Each row comes from the steps of one walk. Every step used is in the known rows, and no mark comes twice. Write the walk behind each row, first mark first.
(in the rows, 128 means zero)
Known rows:
pevap, didek: [ 99 132 108 113 166 145 163 127 114 135 101  50  86 124 105 144 146 131
 130 133  79 105]
purub, masu: [ 80 168 145 134 145 135 131 114 133  89 135  82 125 105 122 130  95 148
 116 141  87 109]
mili, pevap, didek, fitis: [123 173 120 119 157 145 147  88 161 159 105  32 127 159  68 101 131  91
 172 134  57 114]
masu, peno, mili: [ 97 121 158 141 132 185 114 128 151 121 140 115 104 101 112 206 138 159
  94 124 151  83]
purub, masu, peno: [ 93 187 166 145 141 170 143 132 140  87 131 108 131  96 117 145 115 165
  97  95 116 109]
fitis, didek: [120 142 119 126 133 132 143 137 150 117 150  70  79  92 114 172 142 120
 105 150  55 100]
didek, purub, masu, peno, mili, fitis: [ 91 183 197 142 112 140 101 151 136  83 112 153 158 102 121 174 108 149
 135 112 159  69]
fitis, mili, pevap, didek, purub, masu: [ 92 184 146 106 121 137 148  99  84 106 130  90 169 172  89 111  68  89
 174 133  92  67]
pevap, didek, purub, masu: [100 157 131 118 143 117 156 116  89 105 105  82 164 108 104  92  85 117
 135 144  93 113]
masu, peno: [101 160 138 136 151 194 145 122 153 113 132  81  97 100  95 169 169 167
  89  99 116  97]
masu, peno, mili, fitis, didek, purub: [125 152 173 136 100 130 113 176 147 115 127 136 114  86 115 209 152 122
 126 117 136  63]
didek, purub, masu, peno: [100 185 157 144 129 157 138 123 126  81 137 114 177  86 110 120 112 147
  92 105 123  88]
didek, purub, masu, peno, mili: [ 91 147 172 141 118 162  98 117 126  97 148 137 174  86 117 157  85 147
  99 129 158  83]
mili, pevap, didek: [119 131 115 106 150 158 158 110 134 139 110  56 123 171 106 136 127 104
 154 123  71  96]
peno, mili: [ 81 110 138 120 127 154  99 115 147 131 143  77  92 113 117 189 124 139
 111 162 118  92]
peno, masu: [ 70 138 114 104 141 135 101  92 172 123  82  78 122 120  86 144 146 154
 103 113  98  92]
purub, masu, peno, mili, pevap, didek: [125 120 184 142 132 181 130 131 117 119 122 142 164 164 136 160  62 128
 141 105 139 103]
fitis, masu, peno, mili: [101 140 136 131 144 165 136 113 166 132 156 137  87  82 133 171 132 155
  93 139 150 106]
peno, mili, pevap, didek: [111  99 136 108 136 159 127 117 127 151 120  88 126 178 122 165  99 104
 154 154 100  85]
mili, pevap, didek, purub, masu, peno: [141 165 162 131 131 163 163 116 107 106 116 123 205 147 110 105  96 105
 138  96 108  95]
fitis, masu, purub: [ 83 202  99 125 115 124 172  76 149 157 162  78 109  79  90 142 106 137
 132 146  85  89]

Write each row's walk:
[114 162 139 128 116 100 134 129 114  89 152  99 162  75 116 123  85 108
 110 161  58 102]  fitis, didek, purub, masu
[111 114 163 113 124 132 116 110  96 123 118 119 194 157 126 130  45  97
 166 164 109  92]  peno, mili, pevap, didek, purub, masu
[106 173 111 132 169 134 158  92 144 164  91  30  92 105  72 111 142 120
 149 136  73 123]  pevap, didek, fitis
[105 125 167 133 131 163 140 133  89 113 114 131 176 102 120 148  76 137
 115 123 164  96]  pevap, didek, purub, masu, peno, mili
[134 215 181 150 110 111 140 176 136  65 121 142 154  89 117 152 125 125
 130  95  93  84]  mili, fitis, didek, purub, masu, peno
[ 98 160 131 103 135 170 156 110 113 131 119  57  98 196  78 159 114 110
 178 117  78  77]  fitis, mili, pevap, didek
[ 79 200 138 136  97 103 138 118 160 156 139 117 102  91 112 193 104 138
 178 161 121  70]  peno, mili, fitis, masu, purub
[116 142 154 121  97 100 106 167 140 120 129 110 112  96 118 192 131 104
 142 167  89  67]  peno, mili, fitis, didek, purub
[147 213 125 124 172 157 183  85 183 168 116  89 123 127  89  83 136 108
 147 108  85 132]  mili, pevap, didek, fitis, masu, peno
[104 166 176 139 128 166 113 166 168 116 113 123  85 117 115 214 160 159
 129 104 152  76]  masu, peno, mili, fitis
[132 102 158 125 139 192 134 132 140 147 117 109 129 167 114 183 115 121
 137 106 135  86]  masu, peno, mili, pevap, didek
[ 87 176 146 110 137 106 124 140 167 125 124 121  71 103 136 169 141 138
 149 163 118  97]  peno, mili, fitis, masu
[108 159 175 127  91  82 104 167 127  90 128 137 148  95 137 178  76 108
 149 169  92  79]  peno, mili, fitis, didek, purub, masu
[131 123 137 106 153 174 168 118 150 151 130 141 117 148 133 152 102 116
 134 122 127 108]  fitis, masu, peno, mili, pevap, didek
[120 141 111 117 124 111 135 128 135 115 151  69 122  80  97 143 136 105
 100 157  60  85]  fitis, didek, purub
[128 130 175 147  99 138 113 146 124  94 165 157 166  75 134 178  68 127
  98 140 122  93]  fitis, didek, purub, masu, peno, mili
